Known rows, with every step that occurs
sezes vepu: -15	6	1	17	25	-15	-2	4	7	-13	2	2	5	0	-6	-8	-15	17	-11	6	2	4	-2	-12	0	-4	-23	7	-16	7	17	-24	9
fivim sedas gumam: -7	2	8	-12	-4	6	0	9	-10	4	7	0	-5	0	-4	0	-19	15	-28	9	-2	-3	7	-15	1	-2	-15	27	-1	5	-3	-9	-15
vepu sezes kebi gumam sedas: -7	11	16	-9	20	9	-2	-4	16	-8	24	2	5	7	-2	2	-1	24	-27	5	-2	-8	-6	-10	-4	-6	-6	6	-16	-1	-18	-14	-4
kuru zilon fivim sedas gumam kebi: -2	-6	2	-27	-4	-1	-21	12	7	29	1	-5	5	7	-2	7	-44	19	4	9	-11	5	-1	-8	4	-7	1	9	-1	9	-6	-17	-28
kebi gumam: -13	1	-8	-6	11	-12	-4	0	24	1	9	-4	-13	-2	11	-8	-24	17	-11	8	-2	12	3	-15	0	-4	-8	-6	-5	5	1	-26	0
sedas fivim: -5	8	-3	-2	14	10	6	17	11	-6	5	-2	6	-19	1	-14	-7	11	-2	8	-5	6	-6	-11	-1	6	31	6	10	11	12	-23	7
kebi sezes vepu: -15	6	5	7	27	-9	-6	-3	20	-12	1	-9	12	3	-6	0	-19	14	-3	3	-2	-12	-7	-6	-2	-2	-14	5	-6	-1	4	-20	-10
sezes kebi gumam: -12	4	-4	-4	11	-8	-10	10	23	-1	18	8	1	5	2	-6	3	20	-17	3	6	5	7	-17	0	-12	-4	2	-31	7	-1	-10	15
kuru kebi: -11	8	-1	-11	10	2	-13	-19	12	10	7	0	5	-4	1	5	-21	3	-5	1	4	14	-5	-8	0	-11	18	-9	0	5	19	14	-15
vepu sezes sedas gumam: 1	9	17	-9	23	3	-1	-6	6	1	12	-12	2	2	-5	3	-14	23	-19	2	1	-18	-13	-5	-5	-4	-7	20	-8	-3	-12	-28	-29
vepu sezes kebi gumam sedas kuru: -8	11	17	-6	17	11	-8	-4	15	-3	25	1	1	2	-2	1	5	30	-30	5	-2	-8	-1	-12	-3	-2	-2	6	-17	0	-21	-13	1
gumam kebi sezes: -8	10	6	-22	20	7	-7	-11	23	8	14	-9	13	2	2	6	-32	-1	2	4	-2	-3	-7	1	-1	5	29	-4	4	-3	5	1	-6
zilon fivim sedas sezes kebi: -2	-1	3	-28	2	-9	3	28	2	4	-1	5	0	-2	2	-11	-15	9	1	11	-3	5	-2	-8	4	-1	-1	4	-24	9	-15	-2	-4
zilon fivim sedas kuru kebi sezes: -8	-2	12	-26	-3	-3	-10	11	9	11	-2	-5	-2	-8	2	-7	-23	16	-2	12	-3	4	6	-10	4	1	-2	-4	-11	5	-8	-7	-21
lipu vepu sezes kebi gumam sedas: -14	14	14	3	8	-1	-1	6	10	-8	17	12	12	-2	5	8	-14	16	-22	4	-9	-10	1	-11	1	-4	15	4	-11	-2	-12	-36	-7
fivim sedas: -5	5	6	-18	4	7	3	9	-11	-11	3	6	-6	6	0	1	-22	9	-19	10	-2	1	-4	-14	-1	-6	-8	17	-2	2	9	2	-16
sezes sedas: 1	4	-3	-15	19	-18	-3	5	4	-8	2	-2	-5	5	2	-2	-17	19	-4	0	8	-7	-9	-8	-4	-9	2	14	-15	0	15	-22	-21
kebi sezes sedas fivim: -3	5	3	-13	22	-2	-6	6	20	-9	1	-13	9	-3	-1	-3	-20	17	2	1	2	-19	-15	-5	-3	0	15	11	-2	-2	3	-29	-25
gumam kebi sezes sedas fivim: -3	8	7	-25	21	6	-10	-3	24	6	13	-12	14	-2	2	0	-36	6	2	2	2	-9	-14	1	0	8	36	3	-1	-3	7	-15	-11
zilon fivim sedas sezes kebi gumam: -4	-3	1	-29	1	-11	0	28	8	6	0	3	-5	-2	4	-14	-20	12	-1	12	-3	7	-1	-10	5	0	-5	2	-26	9	-19	-9	-2
gumam kebi sezes vepu: -12	9	8	-11	25	2	-10	-9	23	4	13	-9	17	2	-2	2	-35	4	-2	4	0	-4	-7	-1	1	6	14	-1	-4	-2	8	-9	0
lipu kanok: -16	3	-5	-18	13	-27	-4	4	18	-8	8	2	8	-9	2	-11	1	5	-14	11	-1	13	-5	0	-2	-18	12	5	20	-1	2	-13	-6
lipu vepu: -15	12	0	5	5	-12	1	9	4	-6	2	11	8	-7	7	7	-20	3	-4	4	-9	0	5	-10	1	-6	22	1	1	2	9	-28	-8
kuru zilon fivim sedas sezes: 1	-5	-6	-28	1	-4	-19	17	2	20	-5	0	0	7	0	6	-37	17	10	8	-13	6	-9	-8	3	-9	5	8	-4	11	-8	-9	-24
gumam sedas kuru kebi: -11	3	5	-10	-6	-3	-14	-13	3	3	19	10	-6	-11	2	0	-3	28	-27	5	-6	8	21	-13	-1	5	24	1	4	5	-1	0	2
sezes sedas kuru kebi gumam: -4	2	1	-13	9	-14	-28	-7	13	13	8	-7	-13	-8	4	-5	-18	31	-13	-1	12	-2	0	-15	0	-3	11	4	-22	4	9	-21	-15
lipu vepu sezes: -12	17	12	5	14	0	4	3	3	-8	6	5	11	-5	5	11	-19	5	-10	5	-11	-9	-6	-7	0	-5	18	3	2	-2	-3	-31	-17
zilon fivim: -8	0	1	-18	9	-18	8	16	15	2	-3	-2	1	-5	4	-9	-16	8	11	11	-6	10	6	-5	1	-5	-2	-10	-8	6	-2	-16	-11
kuru kebi sezes: -13	8	3	-13	12	4	-17	-23	22	9	7	-7	11	-2	-1	9	-26	2	-1	-1	3	2	-8	-5	0	-9	17	-9	3	0	12	11	-26
gumam sedas fivim: -6	3	0	-10	3	2	10	10	4	-16	14	11	4	-12	2	-9	-7	22	-20	9	-11	5	8	-10	-3	8	28	11	14	7	2	-23	6
zilon fivim sedas kuru kebi: -7	-2	10	-25	-4	-5	-8	13	4	11	-1	-1	-5	-8	3	-9	-21	16	-4	13	-3	9	8	-11	5	0	-2	-4	-13	7	-4	-6	-15
vepu sezes kebi: -5	16	17	-6	25	14	1	-2	8	-8	18	1	11	7	-6	6	6	15	-18	4	0	-10	-12	-6	-5	-10	-1	9	-15	-1	-9	-1	-7
gumam sedas fivim zilon: -3	7	3	-15	-1	0	2	13	2	-12	14	2	2	-4	4	-7	-2	23	-22	9	-10	4	2	-12	-2	0	32	11	6	5	1	-31	12
zilon fivim sedas gumam kebi sezes: -8	-4	13	-27	-2	-5	0	17	12	13	2	-8	5	-3	0	-7	-32	12	-3	13	-6	-1	7	-6	5	3	-8	6	-8	3	-15	-18	-21

Rows
-9	2	14	-12	3	9	-8	4	-1	8	11	-5	4	2	-6	-1	-34	14	-28	8	-1	-8	3	-12	4	5	-13	26	-5	2	-5	-13	-12
fivim sedas gumam kebi sezes vepu
-10	3	8	-16	-5	11	-22	-3	-3	10	9	0	-14	-6	2	-2	-22	22	-28	9	2	6	6	-21	3	1	1	8	-8	6	3	2	-9
fivim sedas kuru kebi gumam
-3	-4	-6	-20	5	-10	-17	10	12	18	-4	-3	3	6	0	8	-32	18	15	7	-12	8	-4	-7	1	-13	3	-1	0	10	1	-16	-25
kuru zilon fivim
-4	8	7	-26	22	1	-11	-9	22	7	13	-11	11	4	2	5	-36	5	1	2	3	-9	-11	1	-1	3	27	2	-5	-5	6	-8	-15
gumam kebi sezes sedas
-9	5	1	-10	2	-6	-12	16	20	-4	23	6	2	5	3	-9	8	28	-27	5	3	4	6	-18	1	-11	10	6	-30	6	-5	-24	25
sezes kebi gumam sedas fivim zilon
-6	-2	7	-26	2	-9	8	22	3	-1	-5	1	-2	0	3	-8	-25	11	0	14	-5	7	2	-8	3	-4	-11	1	-10	4	-3	-12	-19
zilon fivim sedas
-7	12	14	-7	24	11	-3	-2	18	-5	20	-2	5	6	-2	2	-1	20	-21	4	0	-7	-10	-10	-3	-8	-7	4	-19	0	-14	-12	-5
vepu sezes kebi gumam
-11	2	-1	-6	5	-4	-7	14	23	-6	23	12	3	-1	2	-11	3	28	-25	4	2	4	10	-17	1	-5	6	6	-24	8	-5	-19	21
sezes kebi gumam sedas fivim
-14	2	8	-3	0	-4	-18	-14	7	-1	17	6	0	-10	-2	-1	-8	32	-27	5	-5	2	18	-12	-1	7	14	3	0	4	-3	-8	2
gumam sedas kuru kebi sezes vepu
-8	15	16	-1	12	-2	-4	2	5	4	11	-1	12	-4	3	10	-29	11	-14	1	-5	-16	-6	-6	2	-1	21	11	-5	-4	-7	-43	-23
lipu vepu sezes sedas gumam kebi
-5	18	15	-2	13	-2	-4	13	2	-7	5	-4	10	-3	6	7	-19	13	-11	3	-6	-16	-18	-9	0	-7	28	9	-9	-4	-2	-53	-18
lipu vepu sezes sedas fivim zilon
-12	2	0	-5	3	-8	-14	7	20	-1	24	12	-2	0	2	-7	8	32	-28	4	3	4	18	-19	0	-5	1	4	-29	7	-9	-11	21
sezes kebi gumam sedas kuru
-2	10	16	-12	22	6	-17	-14	12	6	14	-13	-6	-2	1	1	-17	28	-18	2	4	-11	-15	-10	-3	-1	1	5	-13	-3	-8	-22	-24
vepu sezes sedas kuru kebi gumam
-1	11	9	-29	19	4	-15	0	22	9	13	-19	12	3	3	2	-32	7	0	3	3	-9	-18	-1	0	2	38	3	-7	-4	6	-21	-7
gumam kebi sezes sedas fivim zilon
-11	4	8	-8	6	2	-9	-8	20	24	17	-14	10	-8	-4	2	-23	10	-13	4	-3	-7	11	-4	1	6	12	11	5	3	-11	-15	-6
sedas gumam kebi sezes
2	-2	0	-17	8	-18	-27	8	6	15	1	-7	-10	-3	1	-1	-18	35	-1	1	3	-6	-1	-12	-1	-5	8	11	-20	6	2	-28	-22
sezes sedas kuru zilon fivim
-2	-5	-2	-26	0	-4	-17	14	4	16	-5	0	1	10	0	8	-39	19	8	9	-12	6	-5	-10	2	-12	-4	6	-2	9	-1	-13	-30
kuru zilon fivim sedas
-13	3	9	0	10	-2	-11	-7	20	21	16	-14	12	-8	-7	-1	-24	14	-16	4	-2	-7	11	-5	3	7	2	13	0	4	-8	-22	-1
sedas gumam kebi sezes vepu
-3	6	6	-26	17	4	-25	-10	21	18	13	-13	9	3	1	8	-38	14	1	1	0	-9	-8	-2	0	4	32	3	-4	-2	3	-9	-15
gumam kebi sezes sedas kuru zilon
-9	5	12	-17	-3	14	-22	-5	-5	7	7	-1	-7	-5	-1	3	-18	18	-23	8	1	-1	3	-17	2	1	6	10	-4	4	3	9	-17
fivim sedas kuru kebi sezes
-6	3	-2	-4	2	0	-33	-3	4	22	6	-3	-10	-9	0	6	-6	30	-7	5	-8	4	10	-15	-1	-2	19	4	0	11	1	-6	-2
sedas kuru zilon
-15	1	-6	-8	6	-7	-20	-18	21	12	14	2	-2	-6	5	-6	-33	16	-16	2	3	17	-2	-13	4	-1	8	-9	-11	8	3	-7	2
kuru kebi gumam sedas sezes vepu
-3	-1	5	-18	14	-11	-23	1	21	8	0	-15	2	1	-1	4	-22	27	5	1	-1	-18	-5	-5	-2	-3	6	6	-10	-1	-7	-25	-32
kebi sezes sedas kuru zilon fivim
1	10	19	-14	24	7	-3	-8	8	6	15	-14	4	2	-4	3	-21	21	-18	2	2	-18	-14	-3	-4	-1	0	17	-7	-4	-12	-26	-27
vepu sezes sedas gumam kebi
-3	5	-6	-16	4	-9	2	8	-1	-8	19	20	0	-2	0	-4	6	17	-20	3	-6	2	6	-7	-2	3	25	13	-11	8	-16	5	19
gumam sedas sezes kebi
-12	18	14	5	13	2	-1	7	5	-7	12	11	16	-2	2	11	-9	8	-14	3	-7	-11	-4	-9	0	-8	18	5	-12	-1	-5	-27	-10
lipu vepu sezes kebi
-6	5	9	-14	-2	8	-11	7	-12	0	6	4	-13	-5	0	-1	-10	21	-26	11	-2	1	7	-18	0	2	0	16	-5	5	3	2	-6
fivim sedas kuru
-4	2	6	-16	-4	11	-22	7	-12	9	5	3	-12	0	-1	6	-19	26	-21	9	-5	0	3	-19	1	-1	0	18	-3	8	2	0	-14
fivim sedas kuru zilon
-9	0	-4	-12	0	-8	-5	8	21	-4	17	-4	-11	-4	12	-13	-20	28	-23	10	-7	11	4	-18	0	2	11	0	-2	5	-5	-45	11
kebi gumam sedas fivim zilon
-1	10	-13	-11	17	-5	-6	15	4	5	10	11	1	-5	-2	-6	11	5	-4	-1	2	2	-9	-7	-1	-2	28	9	-27	13	-13	17	26
sedas sezes kebi
-6	7	-12	4	25	-14	-4	11	0	0	1	4	-2	-8	-3	-12	-8	7	-1	2	0	4	-13	-7	0	5	8	9	-20	13	-5	-3	25
sedas sezes vepu
3	12	15	-11	29	12	3	3	7	-10	9	-10	5	-3	-2	-3	-14	20	-12	4	0	-16	-24	-5	-5	-1	10	15	-4	-2	-3	-30	-24
vepu sezes sedas fivim
-15	3	-5	-11	7	-3	-19	-20	25	15	11	-4	-3	-4	7	-1	-32	9	-9	2	5	18	-2	-13	3	-9	8	-15	-5	5	12	-3	-11
kuru kebi gumam
